Each row was made from one small tree. Brackets hold a mark, then the marks that hang from it, in alphabetical order. Every link used is in the known rows. Write each row's tree.
In the rows, zero is written as 128.
Known rows
(nutev (koze (daro duzir voposi))): [138 139 129 118 104 121 156 115  79 139 124 139  81 115 186  98 148 104
 128 149  77 116 133 119 107 188  89 144 137 135 135 102 133 183 103 169
 115 163 109 125 109 129 150 135 107 168 135 154 109 127 131 134 111 105
 108 127 148 135 108 129 125 135 114 113 156 157 135 147 123 111 156  74
  91 126 153 121]
(daro (koze guked) lekine voposi): [152 139 119 121 138 119 177 134  67 158 126 136  39 148 155  66 182  85
 123 143  95 100 131 131 107 195  78 155 136 149  96  87 161 160 120 167
 103 161 107 134 111 151 137 113  89 143 130 146 106 114 142 144 115  97
 103 106 176 120 118 142 114 153 108 126 139 136 150 180  98 118 156  96
 120 142 123 122]
(narama (duzir tobi)): [153 123 136 147 147 109  99 137 124 123 105 144 111 138 119 129 111 129
 172  95 146 108 114 118 121 168 118 121 164 135 156 115 117 124 129 132
 112 133  84 135 140 123 160 127 113 144 118 133  87 136 143 137 129  95
 144 156 126 136 125 103 102 110 134 131 151 141 106 164 112 139 136 115
 129 139 178 122]
(nutev (koze daro)): [138 138 150 144 109 120 137 116 114 107 108 127 107 127 178 131 123 104
 152 150 116 134 131 116 127 140 111 132 126 127 136 111 133 150 114 146
 136 143 121 135 111 115 170 166 116 174 125 151 116 149 123 144 117 126
 153 126 139 139 121 123 111 133 127 117 145 168 122 134 137 123 133  72
 121 123 132 139]
(voref (duzir (daro koze lekine) dure tobi)): [131 122 115 136 152  75 128 147  88 137 112 103  81 157  97  62 158 138
 130  74 126  59  92 107 129 202 123 126 150 144 162 110 173  76 124 153
 155 161  67 141 154 151 163 133  68 185 120 152 116 133 162 171 118  83
 137 181 134 129 115 134 101 135 114 138  86 113 118 207 107 121 177  64
 144 162 161 115]
(daro koze): [157 121 123 124 130 135 126 131 114 146 117 140  95 145 133 112 143 102
 148 132 129 116 137 126 120 180 111 131 141 141 122  95 140 128 125 143
 115 142  97 136 114 118 137 143 114 149 126 133 100 141 136 132 123 111
 128 126 146 134 126 121 113 142 116 114 151 144 134 155 112 130 138 120
 138 147 142 117]
(lekine (daro voposi)): [179 122 113 133 102 117 163 139 111 152 127 146  96 128 137 111 131 108
 153 142 105 117 122 111 123 194 109 133 141 158 144 107 149 114 113 142
 121 120 113 123 107 125 153 147 100 126 119 153 108 141 145 129 111  82
 101 134 146 130  92 123 112 130 122 119 172 146 147 141  97 128 126 102
 129 122 126 116]
(duzir (daro koze lekine voposi) narama voref): [164 130 126 105 167  76 142 145  66 138 127  92  44 151  99  58 182  97
 121 107 122  80 113 106 116 220  87 159 125 161 138 100 236 102 130 170
 137 165  46 134 118 126 187 106  62 200 126 159 139 107 189 171  89 100
 104 139 159 127 124 157 118 130 114 158 109 128 120 207  83 109 184  52
 131 151 118  92]
(narama (duzir (daro koze lekine voposi) dure tobi voref)): [156 124 130 119 181  40 133 156  67 139 120  93  23 146 101  48 146 115
 133  60 129  76  88 130 119 230  95 156 156 155 163 121 215 112 138 166
 131 171  32 131 147 143 184  96  49 198 126 150 119  96 185 165 106  58
 103 151 150 143 127 140  98 118 124 174 107 120 103 215  90 104 186  59
 123 163 182  90]
(lekine (daro duzir (koze guked nutev) voposi)): [153 138 100 126 107 111 202 132  76 157  95 154  47 138 156  74 179  97
  94 156  57 126 135 150 109 238  84 171 166 167 138  87 124 184 129 178
 109 168 101 123 102 171 148 125  76 140 130 138  82 113 132 141 106  78
  98 120 148 134 101 124  96 139 117 120 124 140 175 155 102  93 141  80
 101 110 125 118]
(voposi (daro (duzir tobi voref) koze)): [151 129 123 120 145 107 129 150  90 146 133 128  84 149 111 111 143 116
 129 124 116  99 136 127 127 227 102 140 149 142 139  95 189 159 132 150
 119 149  65 148 133 139 182  92 101 174 112 134 105 124 164 147 124 107
 112 122 174 146 133 127  96 131 119 119 101 113 107 166 111 110 179 103
 120 158 174  88]
(narama (duzir daro dure)): [156 123 153 142 172  81 109 136 133 127  95 107  82 130 112 127 107 131
 164  74 139 103  88 126 125 160 116 138 154 135 185 127 136 107 127 135
 142 150  67 135 153 118 177 158  96 181 107 150 114 118 135 143 124  87
 145 153 112 142 113 115  90 109 123 149 134 159 103 164 110 123 135  92
 137 150 166 126]
(voref (duzir (daro koze lekine) narama tobi)): [141 130 117 140 152  84 111 141  79 125 105 106  95 156  88  69 187 134
 124  86 132  62 106  87 119 214 126 123 150 147 157  99 185  80 126 155
 140 163  62 140 141 153 180 122  67 183 115 156 116 131 179 179 108 105
 147 191 135 121 121 133 108 136 119 137  89 108 118 217  95 131 187  53
 137 152 144 119]
(voref (duzir (daro koze lekine voposi) dure narama tobi)): [145 121 110 126 168  70 125 148  62 133 102  94  75 156  80  42 195 141
 110  65 118  46  88  95 118 225 116 136 155 159 160 121 198  68 112 165
 156 182  43 136 145 159 163 111  48 212 120 159 119 113 181 184 101  81
 120 194 135 122 109 148 111 132 115 164  88 108 116 226  91 118 206  37
 135 152 144 100]
(tobi (duzir narama)): [164 125 138 138 152 111  95 128 133 121 112 137 125 140  86 132 150 122
 147 119 152 109 121  89 114 161 121 132 154 145 144 113 121  78 102 132
 147 137  88 136 148 126 127 120 122 165 131 137  97 129 156 145 112 120
 148 127 123 124 122 113 104 124 122 123 153 150 115 169 101 122 145 111
 156 145 177 133]
(narama (duzir (daro koze voposi) tobi voref)): [164 120 137 131 170  72 116 149  78 125 107 114  59 147 107  78 139 111
 140  87 134  88 110 124 116 225 101 152 161 151 170 119 192 111 149 161
 119 165  36 132 121 142 179 108  64 191 104 142 118 102 175 151 112  78
 114 155 148 141 124 120  97 115 135 155 121 125  99 198  78 115 169  72
 112 160 189  91]
(koze daro guked): [136 144 154 157 132 122 147 122 112 111  82 127 103 143 159 130 135 124
 134 140 102 126 116 131 124 132 103 154 137 139 135 111  94 142 120 141
 144 140 123 140 119 140 177 135 111 166 123 148 110 125 101 159 105 125
 167 129 143 133 118 110  86 130 124 129 116 161 125 145 109 118 116  91
 128 138 117 157]
(tobi (duzir dure narama voref)): [163 117 147 135 190  83  86 136 126 102 106 115 118 152  66 107 141 132
 134  86 159 110  99 106 130 161 114 144 150 148 161 134 153  57 104 128
 184 146  60 144 162 121 133 115 114 213 117 136 111 115 162 161  96 117
 155 138 120 142 120 127 100 118 123 147 122 146  96 176 101 100 149  88
 170 156 163 111]
(narama (duzir voref)): [159 132 151 146 160 101  98 135 130 123 111 127  89 139 131 124 102 108
 167  99 140 120 112 133 126 158 104 134 153 129 160 107 141 135 142 132
 110 133  87 147 127 115 163 132 119 163 102 139 106 129 141 128 119 108
 145 137 133 148 120 106 108 114 127 134 141 152 112 154 102 122 129 112
 124 147 153 113]
(guked (koze (daro duzir lekine) nutev)): [136 144 147 121  91 108 182 127  84 161 110 133  34 127 163  91 141 120
 105 117  77 146 116 127 103 181  90 167 144 142 138  85  89 178 132 184
 105 141  86 129 141 136 178 119  96 141 157 142  86 134 110 176 106 114
 132 117 163 136 132 107  99 127 101 117 111 141 160 153 149  87 145  83
  96 125 107 144]
(zabo (duzir (daro koze) dure tobi voref)): [139 105 138 140 194  74 112 141 106 118  92  92  90 153  82  86 131 128
 102  73 127  88 105 126 149 198 132 147 142 148 177 126 200  41 120 149
 175 162  10 137 165 112 175 131  69 236 127 139 127 109 167 172 115  91
 142 168 126 157 145 135  94 126 130 140  98 127  96 189  96 105 164  87
 154 187 142 106]
(nutev koze): [153 127 131 137 122 125 123 114 121 117 123 141 115 131 155 126 126  97
 160 148 137 126 139 116 125 154 113 116 124 127 131 109 153 138 110 137
 128 145 116 139 116 105 143 169 124 168 108 142 111 147 133 130 127 120
 144 121 135 136 121 132 122 129 122 110 155 165 122 132 134 134 135  96
 139 129 134 117]
(lekine daro): [167 127 120 148 100 119 146 136 130 137 117 146 110 130 131 129 117 114
 161 140 120 133 123 116 129 173 121 125 137 147 150 106 145 109 118 131
 129 110 115 134 118 117 161 152 115 124 119 149 104 153 140 137 114  98
 126 141 136 132 105 118 104 129 123 110 161 148 140 132 108 131 119 111
 140 126 123 124]
(nutev (koze daro guked)): [132 151 157 159 122 119 150 110 103  94  83 129 100 134 186 124 134 109
 135 163 100 135 134 136 125 132 102 144 126 126 131 112 118 171 113 147
 147 155 132 139 108 139 174 155 111 176 114 150 120 131 108 153 112 129
 164 120 143 135 124 128  96 137 130 120 122 171 125 132 130 114 129  59
 118 127 110 152]
(voref (duzir (daro voposi) dure narama tobi)): [153 112 122 144 179  81  99 137  93 107  78 107 130 148  66  78 168 159
 125  57 129  52  81  83 128 192 125 128 156 156 189 144 159  47 110 149
 183 174  43 137 149 143 167 133  63 231  90 155 128 116 161 176 100  93
 146 213 114 126  95 131 107 105 124 160  98 124  91 203  95 129 174  46
 149 147 142 104]

Write each row's tree
[159 131 111 105 120 118 164 136  77 175 144 132  46 145 146  69 171  89
 141 129 109  98 130 119 107 201  88 145 138 150 103  84 173 144 118 162
  91 147 100 128 112 130 133 113  93 138 141 146 101 132 153 136 115  89
  89 110 170 123 118 141 128 148 100 124 167 133 154 177 104 127 158 106
 121 142 139 112]
(daro koze lekine voposi)
[155 123 127 139 159  94 122 133 107 138  93 115 107 140 108  81 143 139
 142  83 108  66  89 107 124 168 111 130 153 145 180 125 133  76 113 148
 158 159  83 142 139 139 151 153  79 201  96 157 127 121 131 144 115  89
 126 177 124 133  80 123 114 120 110 135 119 143 117 173  94 128 144  78
 137 148 149 115]
(voref (duzir (daro voposi) dure))
[155 119 133 139 172  95  85 134 112  90 102 123 137 157  79 112 139 138
 141  89 157 101 113  99 141 175 119 132 133 152 153 127 187  69 124 131
 164 136  47 141 134 108 173 104 103 205 101 130 117 126 166 172  95 124
 164 168 134 138 134 131 110 107 132 148 107 133  83 175 103 122 160  81
 158 148 128 100]
(duzir narama tobi voref)
[154 113 140 132 201  68  96 147  96  83  83  88  98 160  57  83 152 140
 121  65 156  88  97 110 141 208 125 146 138 158 173 137 221  45 128 144
 201 166  11 140 145 121 186 117  63 249 101 137 136 108 184 195  89 101
 156 178 126 141 139 147  93 111 136 170  74 124  75 200  96 110 186  52
 162 164 135  94]
(duzir (daro koze) dure narama tobi voref)
[154 123 136 140 152  90 111 143 109 128  97 124  78 138 110 112 131 118
 152  94 139  98 113 121 114 203 119 131 165 137 165 109 150 113 142 150
 115 156  57 133 134 136 174 129  83 164 116 138 102 122 161 152 132  84
 136 160 127 134 132 111  87 122 138 138 126 132 102 185 101 128 156  87
 126 153 189 119]
(narama (duzir (daro koze) tobi))
[137 129 126 121 170  50 140 144  90 120  95  87  45 174  86  65 146 121
 112  84 132  98  89 128 142 202 105 158 134 172 159 122 202  85 140 162
 174 171  25 130 147 132 183 114  46 223 129 132 121 113 162 182 100  87
 139 139 147 149 144 150  88 109 121 171  67 127 106 194 112  88 158  49
 158 148 138 101]
(duzir (daro (koze nutev) lekine) dure tobi voref)
[156 141 131 112 153  62 156 139  78 159 105 102   4 157 137  65 153  82
 126 100 105  98 104 143 112 219  81 170 160 159 154  95 182 152 152 183
  92 169  53 128 116 147 178 112  60 177 132 151 112 101 157 143 111  75
 104 115 156 145 125 128  98 116 118 166 108 136 137 196  95  95 151  59
 101 128 159 103]
(narama (duzir (daro (koze nutev) lekine voposi) voref))
[148 139 141 133 107 121 151 113  90 125 111 129  91 127 183 108 137 100
 139 157  99 121 129 117 114 161 100 140 125 139 128 116 137 157 107 155
 128 155 120 129 103 124 158 153 105 178 127 158 118 135 123 136 110 113
 126 122 151 135 108 131 118 133 124 127 159 163 129 141 126 120 141  65
 105 118 140 131]
(nutev (koze (daro voposi)))
[154 113 142 140 200  61  86 143 111  74  82  88 120 155  49 103 136 150
 128  57 156  85  83  95 148 178 127 138 131 157 188 152 207  33 124 135
 211 155  17 142 155 108 195 120  69 249  93 139 138 112 174 190  90 107
 167 184 117 140 131 142  97  95 132 171  85 136  64 189  95 112 168  56
 173 158 125  95]
(duzir daro dure narama tobi voref)
[159 111 126 136 176  93 113 130  97 128  90 104 120 140  83 107 161 140
 111  85 115  68 106  86 133 196 129 143 142 157 177 127 182  39 105 148
 147 158  24 122 154 108 181 119  64 215 129 153 124 111 169 166 113  98
 125 185 120 133 126 135 106 118 130 139 128 135 100 192  89 126 167  82
 138 157 128 123]
(zabo (duzir (daro voposi) narama tobi))
[124 131 122 162 150  98 139 125  96 106  43 124  99 171 115  88 169 129
 102 112 110  89 107 125 127 184 116 145 167 154 169 112 111 110 141 162
 154 177  71 137 120 187 166 132  64 199  99 132 104 120 125 167 120 109
 173 172 129 135 117 115  79 115 132 135  56 128 121 180 101 108 143  51
 133 140 148 137]
(voref (duzir (daro (koze guked nutev)) tobi))
[143 134 125 136 139 125 152 116 106 126  68 135  74 161 146 106 161  97
 114 142 107 133 131 149 122 169  98 159 150 150 125  99 110 155 133 157
 128 166 100 134 107 149 146 138  97 169 121 126  93 122 110 141 118 120
 154 112 141 138 130 122  91 126 121 133 105 150 142 150 119 110 119  90
 134 126 120 139]
(daro (koze guked nutev))
[152 121 143 149 163  89  90 140 115 106 110 132 107 143 112 124 102 126
 167  86 150 109 111 122 132 171 112 128 156 134 163 115 151 116 141 134
 121 131  67 141 136 122 168 117 108 172 104 135 102 132 154 144 117 104
 153 155 134 146 130 105 104 100 136 141 128 136  94 170 105 125 142 103
 129 151 172 101]
(narama (duzir tobi voref))
[148 155 130 131 127 111 189 134  93 162 100 118  29 169 156 113 173  90
 119 154  94 120 126 147 119 180  87 161 140 155 111  85 145 202 124 163
  97 158 121 134 114 165 180 120  91 152 130 144  99 125 117 144 129 118
 130  76 180 136 129 138  75 134 114 132  87 139 148 157 131 106 143  81
 120 117 124 142]
(voposi (daro (koze guked nutev) lekine))
[145 148 110 106 108 111 180 138  89 191 136 127  25 150 151 112 166  99
 119 146  82 110 133 135 112 219  88 155 152 150 114  70 153 210 123 164
  76 153 102 128 127 145 169 111  96 137 144 143  88 131 135 132 130 101
  99  88 178 140 129 133  96 139  98 118 112 128 156 162 135 102 157 101
 106 118 155 119]
(voposi (daro duzir (koze nutev) lekine))
[140 109 130 147 168 104 109 127 124 130 102 123 124 143 102 119 120 148
 130  82 121  96 108 114 145 160 137 129 142 142 157 126 138  57  98 131
 154 143  57 129 172 100 147 137 100 198 141 133 104 127 140 151 124  96
 145 166 116 147 134 123 105 126 121 123 141 137 107 161 122 127 140 122
 156 162 131 125]
(zabo (duzir dure tobi))
[160 130 137 119 161  63 145 146  97 160 120 102  35 131 125  85 133 113
 153  77 116  77  80 120 109 187  95 147 150 147 162 117 164 119 118 156
 119 156  74 129 153 122 171 131  72 166 129 164 119 110 148 144 119  66
 101 141 136 129 102 133 105 118 113 161 151 148 121 191 101 118 156  85
 122 142 161 115]
(narama (duzir (daro lekine voposi) dure))
[141 133 144 133 168  79 133 132 117 146 122  91  72 143 116 103 122 111
 123 104 109  94 108 112 140 169 109 146 120 142 163  95 200  70 119 142
 132 129  52 139 159  97 192 132  86 191 139 163 133 126 157 156 121 109
 134 139 144 144 131 139 108 130 111 123 120 145 124 179  97 113 148  98
 138 174 115 119]
(zabo (duzir (daro lekine) voref))
[145 123 112 106 181  62 119 146  60 127 138 111  74 138  80  53 171 141
 112  63 118  66  94 103 126 220  89 153 138 162 149 122 211 100 111 154
 155 159  28 133 156 120 164  74  73 210 128 142 108 100 188 178  82  86
 105 168 146 131 121 153 128 114 106 165 114 116 104 207 104 101 198  73
 132 152 128  76]
(daro (duzir dure narama tobi voref) lekine voposi)
[144 114 129 156 168 103  79 134 114  99  80 123 151 153  77  99 151 167
 139  61 143  75  93  96 137 161 138 114 153 141 174 133 137  59 108 128
 173 153  70 144 153 131 152 137 101 209  97 135 105 136 150 169 101 110
 170 207 107 131 109 122 113 116 126 141 104 124 100 182 118 135 164  73
 158 141 142 115]
(voref (duzir dure narama tobi))
[151 123 127 121 168 106 107 132 110 125 108 127 106 126  96 111 155 140
 132  79 116  98 108 113 127 183 112 140 148 142 156 116 145 108 104 135
 152 151  64 133 150 107 149 128 112 191 121 135 100 120 143 156 100 106
 133 161 118 133 120 131 120 123 109 138 136 144 114 164 124 117 167 103
 146 148 120 113]
(daro (duzir dure narama))
[154 127 112 124 129 123 139 146  96 158 136 141  85 135 119 123 155 122
 134 134 111  97 140 120 118 225 109 132 155 141 132  92 155 166 118 147
 108 152  86 138 139 140 165 108 105 154 126 135  93 131 155 139 131  99
 106 123 168 138 126 125  95 139 115 104 124 117 115 164 116 121 176 115
 120 149 176 108]
(voposi (daro (duzir tobi) koze))
[161 117 114 120 134  84 161 145  95 145 128 139  80 120 119  76 129 121
 128 106  93 108 110 132 129 215  94 149 151 159 167 116 178 121 114 148
 147 138  74 136 133 123 158 124  93 169 120 147 107 115 158 137  94  70
  90 144 140 141  92 131 116 126 114 133 145 138 137 156  96 101 156  90
 124 140 125  84]
(lekine (daro (duzir dure voref) voposi))
[158 119 119 112 154  91 156 129  99 149  72 106  52 159 114  79 156 114
 116 105 103 102  99 133 124 197 101 165 152 170 153 124 150 111 125 174
 153 179  52 123 120 134 151 147  54 210 123 137 113 110 129 146 109  80
 119 127 138 142 111 140  96 114 116 159 114 144 126 166 113 101 136  68
 137 133 140 114]
(duzir (daro (koze nutev) voposi) dure)
[146 121 123 158 148 114  81 130 111 104  88 137 160 153  89 109 154 152
 141  87 141  76 107  87 128 171 133 112 156 137 165 116 131  81 115 128
 146 144  80 146 135 133 156 129 109 188  98 139 103 145 151 159 108 123
 168 201 120 128 114 112 119 118 124 129 110 123 109 177 108 141 158  82
 147 138 135 120]
(voref (duzir narama tobi))
[151 138 128 122 137 115 138 126  87 140 106 129  90 124 136 100 166 133
 118 116  81  97 112 104 109 194  97 159 151 152 146 106 122 144 108 159
 121 153  82 127 119 128 165 106  96 176 138 157 107 114 140 153  90 110
 118 153 143 126 111 120 119 129 111 134 140 143 129 167 111 111 166  81
 102 133 132 122]
(koze (daro (duzir narama) voposi))
[132 142 119 132 162  78 179 127  69 150  72 102  33 166 132  38 188 115
  93 101  77  69  90 138 115 198  88 165 159 161 154 104 135 134 125 181
 145 191  89 134 130 185 157 134  48 202 115 153 115  97 124 166 110  88
 129 144 145 131 100 138  93 134 103 155  72 132 149 194 100  98 152  37
 120 131 126 131]
(voref (duzir (daro (koze guked nutev) lekine voposi) dure))
[172 125 127 125 145  97 130 134 116 146 119 131  94 141  99 110 147 112
 145 128 128  99 107  90 107 178 103 145 154 155 160 114 121  78 105 153
 145 147  78 131 145 139 137 128  89 164 132 147 117 117 151 136 123  91
 113 113 135 125  98 117  98 121 120 118 159 154 117 171  75 119 135  99
 146 157 206 129]
(tobi (duzir (daro voposi)))
